What can hang from each mark:
J_604: J_83 J_149 J_337 J_370 J_616 J_745
J_149: J_370
J_370: J_616
J_616: J_149
J_83: J_149 J_370 J_616
J_745: J_604

Each row was made from one small tree. The marks that hang from a mark follow it in brackets, in the order of their numbers. Every link used is in the known rows. Write each row's tree.
Known rows:
J_604[J_83[J_616] J_149[J_370] J_337]: 0.35, 0.11, -1.63, -0.34, -2.57, 0.13, -0.10, -3.57, -0.68, 0.94, 2.45, 0.18, 0.81, 0.31, -0.03, -3.16, 1.06, 0.92, 0.69
J_604[J_83 J_745]: -1.70, -0.24, -0.11, 0.16, -0.05, 0.61, 0.52, -0.41, -1.76, -1.65, 1.21, -0.22, -0.92, -0.24, -0.26, -1.47, -0.19, 1.10, 1.11
J_83[J_149 J_370 J_616]: 3.17, -1.02, 0.68, -0.04, -4.26, 0.68, -1.86, -0.27, 0.90, -0.78, 1.90, 1.06, 0.64, -0.57, 1.12, -0.27, 1.20, 0.18, -0.29
J_83[J_149]: 1.38, -0.65, -1.01, -0.67, -0.57, 0.76, -1.16, 0.44, -0.33, -0.58, 0.67, 0.59, 0.05, -0.61, -1.24, -2.13, 0.06, 0.00, -0.21
J_604[J_337 J_370]: 0.44, 0.59, -2.26, 0.54, -0.07, 0.69, -1.32, 0.02, 3.33, 0.62, 1.20, 0.40, -1.22, -0.25, -0.69, -2.30, 0.94, 0.24, -0.02
J_745[J_604[J_83 J_337 J_370]]: -1.06, 1.57, -1.75, -0.68, -0.26, -0.94, -1.54, -2.72, 5.50, -0.05, 2.10, 0.16, -0.51, -0.66, -3.97, -4.14, 1.12, 1.35, -0.50
J_745[J_604[J_83 J_616]]: -1.02, 2.32, -1.96, -1.07, -0.52, -1.49, -1.72, -4.55, 3.78, 0.26, 1.84, 0.16, 1.21, -0.16, -5.01, -3.40, 0.18, 1.47, -0.40
J_370[J_616]: -0.29, 0.82, -1.93, 0.79, -1.07, 0.03, -0.80, -0.83, -0.88, 0.65, -0.22, -0.01, -0.34, -0.17, 1.22, -1.53, 0.52, 1.18, -0.73
J_745[J_604[J_83[J_616] J_370]]: -0.93, 1.45, -0.18, -0.12, -1.89, -0.85, -1.39, -1.16, 6.08, -1.03, 2.56, -0.09, 1.23, -0.31, -2.03, -4.99, 1.36, 1.94, -0.17
J_604[J_149]: -0.16, -0.03, -1.37, 0.83, 0.56, 0.72, 0.56, -1.29, 1.21, 0.37, 0.14, 0.38, 1.48, 0.50, -0.83, -2.72, 0.13, -0.12, 0.73
J_604[J_337 J_370[J_616] J_745]: -0.38, 0.54, -4.68, 1.88, -1.07, 1.66, -1.77, 0.45, 1.12, -0.10, 0.84, 0.24, -2.75, -0.32, 1.30, -2.94, 0.89, 2.30, 0.16
J_745[J_604[J_370 J_616]]: -0.01, 2.42, -3.31, 0.52, -0.34, -0.29, -2.13, -1.39, 7.98, 0.82, 1.28, 0.34, 0.78, -0.05, -4.30, -4.97, 0.79, 1.59, -0.63
J_604[J_83 J_370 J_745]: -1.76, 0.51, -1.01, 0.99, 0.05, 1.45, 0.22, 1.01, 1.65, -1.64, 2.09, -0.12, -1.04, -0.33, -0.71, -5.16, 0.88, 1.47, 1.07
J_745[J_604[J_83 J_337 J_616]]: -0.56, 2.22, -3.13, -1.37, -0.57, -1.62, -2.74, -5.80, 3.77, 0.96, 2.13, 0.46, 0.30, -0.20, -5.31, -1.76, 0.06, 1.26, -0.44
J_745[J_604[J_83 J_370]]: -1.56, 1.63, -0.06, -0.59, -0.20, -0.84, -0.59, -1.27, 5.67, -0.59, 1.78, -0.11, 0.56, -0.62, -3.49, -5.84, 1.18, 1.53, -0.36
J_370[J_616[J_149]]: -0.29, 0.49, -3.94, 0.52, -1.34, -0.50, 0.16, -1.00, -0.26, 1.87, 0.03, -0.14, -0.51, 0.11, 0.00, -1.44, 0.33, 1.41, -0.14
J_83[J_370]: 1.26, -0.13, 1.64, 0.31, -1.82, -0.09, 0.19, -0.82, 0.81, 0.14, 0.49, 0.42, -0.02, -0.30, 0.86, 1.46, 1.01, -0.16, -0.32
J_745[J_604[J_616]]: 0.06, 1.64, -2.32, -0.46, -0.48, -1.06, -1.87, -2.58, 4.41, 0.59, 0.49, 0.24, 0.93, 0.13, -4.11, -1.26, -0.30, 1.18, -0.64
J_83[J_149[J_370]]: 1.83, -0.98, -0.33, -1.14, -1.60, 1.00, -0.36, 1.42, -1.96, 0.36, 0.68, 0.18, -0.57, -0.78, -0.30, -2.55, 0.60, 0.52, -0.65
J_149[J_370]: 0.53, -0.25, 0.66, -0.27, -1.02, 0.36, 1.02, 0.83, -1.47, 0.87, -0.06, -0.43, -0.69, -0.14, 0.84, -0.40, 0.57, 0.40, -0.49
J_604[J_83 J_149 J_337 J_616]: -0.33, 1.86, -4.73, 0.11, 0.13, 0.07, -1.72, -6.45, 2.24, 1.57, 2.78, 0.98, 1.34, 0.46, -3.96, -5.14, 0.32, 0.39, 0.86
J_745[J_604]: -0.35, 0.34, 0.33, -0.71, -0.21, -1.06, -0.48, -0.65, 2.58, -0.38, -0.51, -0.18, 0.45, -0.23, -2.24, 0.60, -0.11, 0.86, -0.67
J_616[J_149[J_370]]: 0.53, -0.51, -1.65, -0.46, -1.21, -0.14, 1.86, 1.14, -0.95, 2.12, 0.05, -0.56, -0.83, 0.15, -0.56, 0.04, 0.23, 0.72, 0.05

Which tree is each row?
0.59, 0.32, 0.76, 0.76, -3.23, -0.07, 0.12, -3.85, 1.95, -0.21, 2.81, 0.77, 2.37, 0.19, 0.44, -3.03, 1.67, 0.49, 0.96	J_604[J_83[J_370 J_616] J_149]
0.10, 0.87, -1.78, -0.23, -0.21, -0.40, -1.67, -0.82, 6.00, 0.26, 0.79, 0.23, -0.68, -0.42, -2.91, -1.77, 0.69, 1.11, -0.70	J_745[J_604[J_337 J_370]]
0.30, 0.64, 0.99, 0.00, -3.40, -1.21, -0.26, -4.64, 4.60, -0.60, 2.34, 0.59, 2.85, 0.05, -1.74, -2.59, 1.51, 1.23, 0.33	J_745[J_604[J_83[J_370 J_616] J_149]]
-0.78, 0.90, -4.03, 0.19, -0.47, 0.52, -2.01, -3.64, -0.29, -0.13, 2.46, 0.45, -1.39, 0.05, -2.59, -1.50, -0.22, 1.30, 1.05	J_604[J_83 J_337 J_616 J_745]
-1.12, 2.74, -4.96, -0.12, -0.70, -1.22, -1.23, -3.18, 7.96, 1.69, 2.86, 0.13, 0.96, -0.02, -6.65, -6.78, 0.92, 2.09, 0.18	J_745[J_604[J_83 J_370 J_616[J_149]]]
2.43, -1.12, -0.32, -0.78, -3.58, 1.02, -1.10, 1.43, -1.61, -0.03, 1.28, 0.19, 0.10, -0.49, 0.98, -1.76, 0.60, 0.93, -0.40	J_83[J_149[J_370] J_616]
2.37, -0.15, -1.05, 0.28, -3.51, 0.69, -1.86, -1.27, -0.52, 0.22, 0.96, 1.01, -0.35, -1.07, 1.01, -2.39, 1.59, 1.10, -1.19	J_83[J_149 J_370[J_616]]
1.85, -0.68, -1.25, -1.67, -3.69, 0.42, -2.10, -1.79, -2.11, 0.11, 3.10, 0.42, -0.74, -0.81, -0.26, -2.69, 1.01, 1.02, -0.19	J_604[J_83[J_149[J_370] J_616] J_337]
-0.05, 2.04, -5.51, 0.54, -0.61, -0.75, -1.37, -1.38, 8.38, 1.97, 1.50, 0.19, 0.63, 0.25, -5.51, -4.55, 0.60, 1.82, -0.04	J_745[J_604[J_370 J_616[J_149]]]
-0.18, -1.00, -3.20, 1.25, 0.36, 1.60, 0.02, -1.05, -0.23, -0.44, 0.34, 0.52, -0.67, 0.51, -0.49, -0.43, -0.60, 0.54, 1.57	J_604[J_149 J_337 J_745]
0.43, 2.30, -4.67, 0.16, -0.51, -0.44, -3.23, -2.83, 7.65, 1.22, 1.56, 0.60, -0.12, -0.08, -4.66, -3.47, 0.68, 1.40, -0.72	J_745[J_604[J_337 J_370 J_616]]
-1.18, -0.34, -1.23, -0.27, -0.29, 0.45, -0.47, -1.79, -1.92, -1.16, 1.57, 0.03, -1.86, -0.24, -0.81, 0.08, -0.26, 0.99, 1.03	J_604[J_83 J_337 J_745]
0.10, -0.43, -3.02, 0.08, -0.66, 1.98, -2.02, 0.06, 1.17, -1.53, 3.12, 0.78, -2.06, -1.03, -2.19, -5.82, 0.71, 1.28, 0.80	J_604[J_83[J_149] J_337 J_370 J_745]
0.80, 1.34, -2.21, -2.13, -2.10, -0.54, -2.26, -2.96, 1.90, 0.73, 2.44, 0.33, 0.73, -0.92, -5.34, -5.88, 0.72, 1.93, -1.12	J_745[J_604[J_83[J_149[J_370]] J_616]]
-0.57, 2.88, -4.11, -0.44, -0.52, -0.97, -3.05, -4.45, 7.21, 0.92, 3.04, 0.55, 0.04, -0.36, -5.60, -5.59, 1.00, 1.67, -0.53	J_745[J_604[J_83 J_337 J_370 J_616]]
0.38, 2.38, -6.00, 0.89, 0.09, 0.08, -2.61, -4.01, 8.95, 1.67, 1.71, 0.99, 1.34, 0.37, -5.46, -6.14, 0.85, 1.27, 0.11	J_745[J_604[J_149 J_337 J_370 J_616]]
-0.42, 0.16, -6.78, 1.86, -1.33, 1.20, -0.84, 0.35, 1.63, 1.04, 1.05, 0.13, -2.83, -0.02, -0.09, -2.78, 0.68, 2.42, 0.71	J_604[J_337 J_370[J_616[J_149]] J_745]
1.89, -0.70, -0.40, 0.53, -3.92, -0.59, 0.30, -0.79, 1.76, 1.10, 1.48, 0.31, 0.44, 0.31, 0.99, 2.24, 0.96, 0.48, 0.53	J_83[J_370 J_616[J_149]]
-0.17, 0.73, -3.77, 0.10, -2.22, -0.34, -1.13, -1.75, 3.93, 1.18, 3.54, 0.24, -0.39, 0.07, -1.49, -3.36, 1.28, 1.11, 1.00	J_604[J_83[J_616[J_149]] J_337 J_370]
1.34, 0.75, -5.37, -0.35, -1.58, -0.23, -0.69, -2.40, 0.57, 3.73, 1.35, 0.10, -1.28, 0.35, -2.62, 0.08, 0.23, 0.80, 0.06	J_604[J_337 J_616[J_149[J_370]]]
-0.24, -1.10, -1.36, 1.32, -0.46, 1.98, 1.88, 1.22, -1.79, -0.15, 0.00, -0.23, -0.26, 0.43, 0.61, -2.12, 0.06, 1.05, 1.25	J_604[J_149[J_370] J_745]
-0.82, 0.69, 0.86, -1.24, -2.13, -1.66, -1.01, -2.42, 2.62, -1.14, 1.75, -0.20, 1.42, -0.16, -1.82, -1.39, 0.35, 1.61, -0.14	J_745[J_604[J_83[J_616]]]
1.44, -1.36, -0.49, -0.56, -2.61, 0.87, -1.49, -1.95, -1.56, -1.52, 2.78, 1.02, -1.92, -1.17, -1.00, -0.59, 0.85, 0.75, 0.49	J_604[J_83[J_149 J_370] J_337 J_745]
0.37, 0.26, -4.37, 0.91, -0.40, 1.06, -2.20, -1.87, 0.31, 0.14, 1.06, 0.52, -1.64, 0.32, -1.54, 0.51, -0.70, 1.01, 0.87	J_604[J_337 J_616 J_745]
-1.24, -0.46, -1.40, 1.22, -1.50, 1.23, 0.33, -1.74, -0.21, -1.69, 2.04, 0.18, 1.28, 0.65, 0.33, -3.55, 0.10, 1.43, 2.17	J_604[J_83[J_616] J_149 J_745]
0.60, 1.49, -3.43, -0.80, -0.63, -1.24, -2.90, -4.04, 4.25, 1.21, 0.72, 0.52, 0.00, 0.07, -4.45, 0.33, -0.31, 1.10, -0.61	J_745[J_604[J_337 J_616]]
0.06, 0.41, -2.25, -0.35, 0.16, -0.59, -0.79, -3.39, 3.76, 0.50, -0.02, 0.50, 1.01, 0.25, -3.39, -0.75, -0.13, 0.62, 0.15	J_745[J_604[J_149 J_337]]
1.01, 0.22, -2.48, 0.87, -3.20, -0.66, 0.17, -1.80, 0.39, 2.07, 0.61, 0.26, -0.58, -0.21, 0.87, 0.10, 1.34, 1.26, -0.40	J_83[J_370[J_616[J_149]]]
0.35, -0.05, -6.39, 0.76, -0.74, 0.63, -1.23, -1.95, 0.75, 1.36, 1.31, 0.42, -1.74, 0.59, -2.78, 1.32, -0.87, 1.15, 1.42	J_604[J_337 J_616[J_149] J_745]
-1.32, -0.46, -0.85, 0.54, -0.55, 1.48, 2.05, -0.58, -2.20, -0.46, 1.37, -0.31, -0.03, 0.14, -0.34, -4.42, 0.43, 1.40, 1.39	J_604[J_83 J_149[J_370] J_745]
1.66, -0.07, -2.30, -0.28, -2.72, 0.90, -1.22, 0.29, -2.86, 1.00, 0.25, 0.15, -0.91, -0.89, 0.82, -3.99, 1.05, 1.78, -1.45	J_83[J_149[J_370[J_616]]]
-0.95, 0.65, -3.35, 2.49, -1.02, 1.80, -0.71, 1.62, 1.28, -0.70, 0.55, -0.07, -1.72, -0.26, 1.58, -4.66, 0.93, 2.51, 0.20	J_604[J_370[J_616] J_745]
